What can hang from each mark:
Z_361: Z_770
Z_481: Z_770
Z_305: Z_770
Z_874: Z_263
Z_263: Z_645 Z_874
Z_645: Z_263 Z_770
Z_227: Z_770
Z_770: Z_227 Z_305 Z_481 Z_645

Each row was made from one small tree. The marks that hang from a mark follow it in brackets, in the order of their numbers. Every link used is in the known rows. Write each row's tree.
Known rows:
Z_874[Z_263[Z_645]]: [ 1.26 -1.67  1.68 -0.70 -0.29  1.23 -0.51 -0.05  0.86  0.85  3.77 -2.99
  2.04 -1.73 -0.35 -0.05 -1.91 -2.76 -0.38  5.55  1.08 -0.31]
Z_874[Z_263[Z_645[Z_770[Z_305]]]]: [ 1.48 -0.31  1.26 -0.35 -1.07  1.28  0.18  0.68  0.28  0.36  1.90 -2.45
  2.65 -2.22 -0.14  0.40 -1.79 -1.46 -0.94  5.29  0.40 -0.60]
Z_481[Z_770]: [ 1.74 -0.41 -0.85  0.26  0.06 -2.05 -0.96 -0.18  0.83 -0.32 -1.09  1.36
 -2.31 -1.21  1.17 -0.41 -0.22  1.84  0.13  0.20 -0.73  0.28]
Z_361[Z_770[Z_227 Z_305 Z_481 Z_645]]: [-2.21  2.75  0.29  2.35  1.26  0.05 -0.33 -0.08 -0.72  0.08 -3.53  0.01
  0.15  1.17 -0.03 -1.49  2.18  1.15 -1.00 -3.47 -0.63  0.38]
Z_481[Z_770[Z_227 Z_645[Z_263]]]: [ 0.81 -0.33 -1.62 -2.98  0.22 -1.57  0.88  0.04  0.76 -1.11  0.50  1.55
 -1.04  1.00 -0.08  1.23  1.31  0.29  0.81 -0.05 -0.40  0.62]
Z_227[Z_770[Z_481 Z_645]]: [-1.53  0.68 -0.28  2.28  0.30  0.73 -0.80 -1.08 -1.89  1.58  0.26 -0.77
 -2.14  1.26 -0.12 -0.35 -0.51  1.49  1.06 -3.25  0.43  0.94]
Z_481[Z_770[Z_227 Z_305 Z_645[Z_263]]]: [ 1.18  0.32 -1.95 -1.25 -0.06 -2.37  1.62  0.21  0.13 -1.55 -1.57  2.50
 -1.30  0.99  0.07  0.93  1.36 -0.20  0.12 -0.86 -0.56  0.01]
Z_645[Z_770[Z_227 Z_305 Z_481]]: [-1.07  3.68  0.90  1.10  0.60  0.76  0.20 -0.23 -0.02  0.60 -3.89  1.30
  0.04 -0.39 -0.60  0.36 -0.06  4.17 -2.08 -1.78 -1.38  0.20]
Z_305[Z_770[Z_227 Z_481 Z_645[Z_263[Z_874]]]]: [-0.05 -1.98 -0.53 -0.07  1.56 -0.04 -0.32  0.03 -0.18 -0.96  0.62  0.08
  0.83  1.85 -0.09  0.31 -0.21 -1.75  1.79 -1.91  0.41 -1.24]
Z_874[Z_263[Z_645[Z_770]]]: [ 1.22 -0.67  1.44 -1.15 -0.94  1.66 -0.16  0.62  0.63  0.58  2.88 -2.99
  2.70 -2.30 -0.18  0.50 -1.87 -1.26 -0.65  5.65  0.48 -0.23]
Z_481[Z_770[Z_227 Z_645[Z_263[Z_874]]]]: [ 1.13 -1.04 -1.15 -3.06  0.11 -1.61  1.02  0.20  0.93 -1.18  1.03  1.16
 -0.37  0.67  0.02  1.26  1.02 -0.76  0.95  0.16  0.08  0.03]
Z_263[Z_645[Z_770]]: [-0.44 -0.17  0.77 -1.17 -1.26  2.12 -0.70  0.53  1.22 -0.48  1.45 -0.05
  1.79 -1.82  0.40 -0.94  0.18  0.67 -0.69  3.95 -0.34  1.12]
Z_874[Z_263[Z_645[Z_770[Z_227]]]]: [ 1.05  0.08  1.84 -1.95 -0.07  1.49  0.17  0.34  1.29  0.08  2.61 -2.25
  2.88 -1.62 -0.60  0.94 -1.63 -1.24 -1.08  5.65  0.30 -0.40]
Z_481[Z_770[Z_227 Z_305 Z_645]]: [ 0.95  1.18 -1.83 -0.54  0.62 -2.56  1.96 -1.02 -0.10 -1.28 -2.42  2.83
 -2.00  1.14  0.40  0.55  2.46  0.87 -0.31 -1.59 -0.50  0.59]
Z_481[Z_770[Z_227 Z_305 Z_645[Z_263[Z_874]]]]: [ 1.52 -0.30 -1.40 -1.37 -0.21 -2.22  1.71  0.23  0.25 -1.63 -1.02  2.17
 -0.76  0.64  0.18  0.98  1.13 -1.27  0.29 -0.57  0.02 -0.56]
Z_361[Z_770]: [-1.79  1.72  1.40  1.02  0.15  0.12 -2.74  0.83  0.93  0.06 -0.54 -1.70
 -0.71 -1.16  1.30 -2.22  0.12  1.66 -1.62  1.03 -1.33  0.89]
Z_481[Z_770[Z_227 Z_305]]: [ 1.79  1.79 -0.33  0.29  1.42 -3.15  0.42 -0.62  1.50 -1.61 -3.70  3.83
 -2.20  0.10  0.41  0.21  0.44  1.46 -1.31 -0.52 -1.18 -0.47]
Z_263[Z_874]: [-0.52 -2.01  2.42 -0.62 -0.65  0.59 -0.89 -0.63  0.83  1.55  3.87 -2.42
 -0.17 -1.74  0.48 -0.98 -0.85 -1.90 -0.65  2.21  1.40  0.02]
Z_481[Z_770[Z_645]]: [ 0.95 -1.06 -2.24 -0.59 -0.75 -1.49  0.60 -0.51 -0.75  0.06  0.27  0.38
 -2.13 -0.17  1.15 -0.13  1.89  1.21  1.08 -0.91 -0.02  1.37]

Write each row's tree:
[-1.34 -0.14 -0.39  1.55 -0.45  1.01 -1.18  0.06 -1.62  1.35  1.13 -1.08
 -1.58  1.20 -0.46  0.04 -1.58  0.34  1.62 -2.46  0.33  0.38]  Z_227[Z_770[Z_481 Z_645[Z_263]]]
[-0.91  0.59 -0.72  3.25 -0.75  0.29 -0.40  0.21 -2.39  0.90 -0.88 -0.03
 -1.77  1.20 -0.28 -0.23 -1.52 -0.16  0.99 -3.19  0.15 -0.18]  Z_227[Z_770[Z_305 Z_481 Z_645[Z_263]]]
[-0.95  0.07 -0.77 -1.31  1.93 -0.81  0.46 -1.17  0.32 -1.75  0.86  0.52
 -0.89  2.17  0.69  0.08  1.74  0.07 -0.03 -0.47 -0.58  0.71]  Z_305[Z_770[Z_227 Z_645]]
[-0.66 -2.87 -1.16  2.85 -2.35  1.32  0.81  0.32 -3.36  2.67  0.88 -1.98
  0.47  0.30 -0.75 -0.76  0.15 -3.03  1.96 -3.49  1.98 -0.36]  Z_770[Z_305 Z_481 Z_645[Z_263[Z_874]]]
[-1.89 -3.07 -0.56 -2.64 -2.63  1.66  0.57  0.28 -1.29  1.74  6.08 -3.74
  0.19  0.13 -0.17 -0.05  0.87 -2.92  1.15  1.32  1.39  1.68]  Z_770[Z_645[Z_263[Z_874]]]
[ 1.58 -1.15 -2.67  0.38 -1.71 -1.99  1.04  0.77 -1.23 -0.60 -0.97  1.08
 -1.61 -0.21  1.01  0.01  0.92 -0.46  1.02 -0.80 -0.23  0.22]  Z_481[Z_770[Z_305 Z_645[Z_263]]]
[-0.34 -1.03  1.40 -2.89 -3.12  1.86 -1.03  2.95  0.78  0.40  3.26 -2.72
  1.95 -2.59  0.16  0.86 -2.89 -0.32 -0.39  3.89 -0.47 -0.51]  Z_645[Z_263[Z_874] Z_770]
[-0.65 -0.49 -0.92  0.81  2.44 -0.31 -0.12 -1.26 -0.50 -0.72 -0.78  0.73
 -0.44  2.29  0.22 -0.09  1.18  0.40  1.12 -2.97 -0.07 -0.12]  Z_305[Z_770[Z_227 Z_481 Z_645]]
[-1.08  1.40 -0.64  4.02  0.04  0.08 -0.15 -0.92 -2.57  1.17 -1.84  0.27
 -2.41  1.44  0.10 -0.59 -0.34  0.95  0.51 -4.03  0.26  0.33]  Z_227[Z_770[Z_305 Z_481 Z_645]]
[-1.71  0.23 -0.78  0.74  0.26  0.70  1.44 -0.69 -1.57  1.34 -0.73  0.67
  0.19  2.46 -2.12  0.47  1.26 -1.29  0.43 -3.89  0.76  0.11]  Z_770[Z_227 Z_305 Z_481 Z_645[Z_263]]
[-0.33 -1.29 -1.02  0.05  1.67 -0.12 -0.49 -0.13 -0.29 -0.94  0.13  0.44
  0.20  2.19 -0.21  0.20  0.06 -0.68  1.58 -2.19 -0.05 -0.69]  Z_305[Z_770[Z_227 Z_481 Z_645[Z_263]]]
[ 1.49  0.12  1.56 -0.02 -0.04  1.44  0.22  0.36  0.57  0.32  0.76 -1.66
  3.07 -1.58 -0.95  0.66 -1.82 -1.27 -0.81  4.03  0.54 -1.08]  Z_874[Z_263[Z_645[Z_770[Z_227 Z_305 Z_481]]]]
[-1.56  3.12  1.20 -0.58  0.81  1.48 -0.55 -0.35  0.71  0.94 -1.80  0.34
  0.33 -0.49 -0.76  0.73 -0.22  4.64 -1.37 -1.02 -1.24  0.76]  Z_645[Z_770[Z_227 Z_481]]
[ 1.37 -0.37 -2.61  1.10 -1.00 -2.22  1.31 -0.42 -1.44 -0.40 -1.80  1.37
 -2.32 -0.11  1.28 -0.42  1.94  0.68  0.46 -1.65 -0.11  0.75]  Z_481[Z_770[Z_305 Z_645]]
[-0.96  2.35  1.42  2.99  2.38 -0.33 -0.26 -1.77  0.40  1.18 -3.81  2.45
 -1.01  1.17 -1.63 -0.44 -0.09  1.17 -1.57 -3.41 -0.07 -0.62]  Z_770[Z_227 Z_305 Z_481]
[ 0.58 -2.09  2.23 -1.63 -1.63  2.27 -0.24  0.95  1.56 -0.68  3.03 -1.13
  3.50 -2.72  0.57 -0.86 -0.56 -2.30  0.02  4.83  1.22 -0.42]  Z_263[Z_645[Z_770] Z_874]
[ 0.55  0.49 -1.54 -2.31  0.88 -1.84  1.26 -1.14  0.64 -0.94 -0.30  1.78
 -1.72  1.02  0.29  0.82  2.39  1.42  0.32 -0.90 -0.33  1.12]  Z_481[Z_770[Z_227 Z_645]]
[ 0.17  0.12  0.49  1.72  3.13 -0.83 -1.61 -0.88  1.11 -1.09 -2.06  1.74
 -0.70  1.20  0.15 -0.42 -0.85  1.00  0.18 -1.87 -0.70 -1.19]  Z_305[Z_770[Z_227 Z_481]]
[-1.83  2.69  2.01  1.56  2.28  0.28 -2.62  0.16  1.59  0.09 -2.76 -0.06
  0.22  0.17 -0.07 -1.51  0.02  2.23 -1.29 -1.55 -1.14 -0.11]  Z_361[Z_770[Z_227 Z_481]]
[ 0.11  0.64  1.73 -0.65 -1.30  1.35 -0.22  2.40  0.58  0.02 -1.10 -0.04
  2.67 -1.25 -1.20  1.28 -2.83 -0.23 -0.64  0.54 -0.36 -2.10]  Z_645[Z_263[Z_874] Z_770[Z_227 Z_305 Z_481]]
[ 0.93 -1.65  1.96 -0.39 -1.79  1.77  0.32  1.05  1.02 -0.86  1.50 -0.44
  3.36 -2.68  0.62 -1.00 -0.48 -2.70 -0.45  4.30  1.14 -0.87]  Z_263[Z_645[Z_770[Z_305]] Z_874]
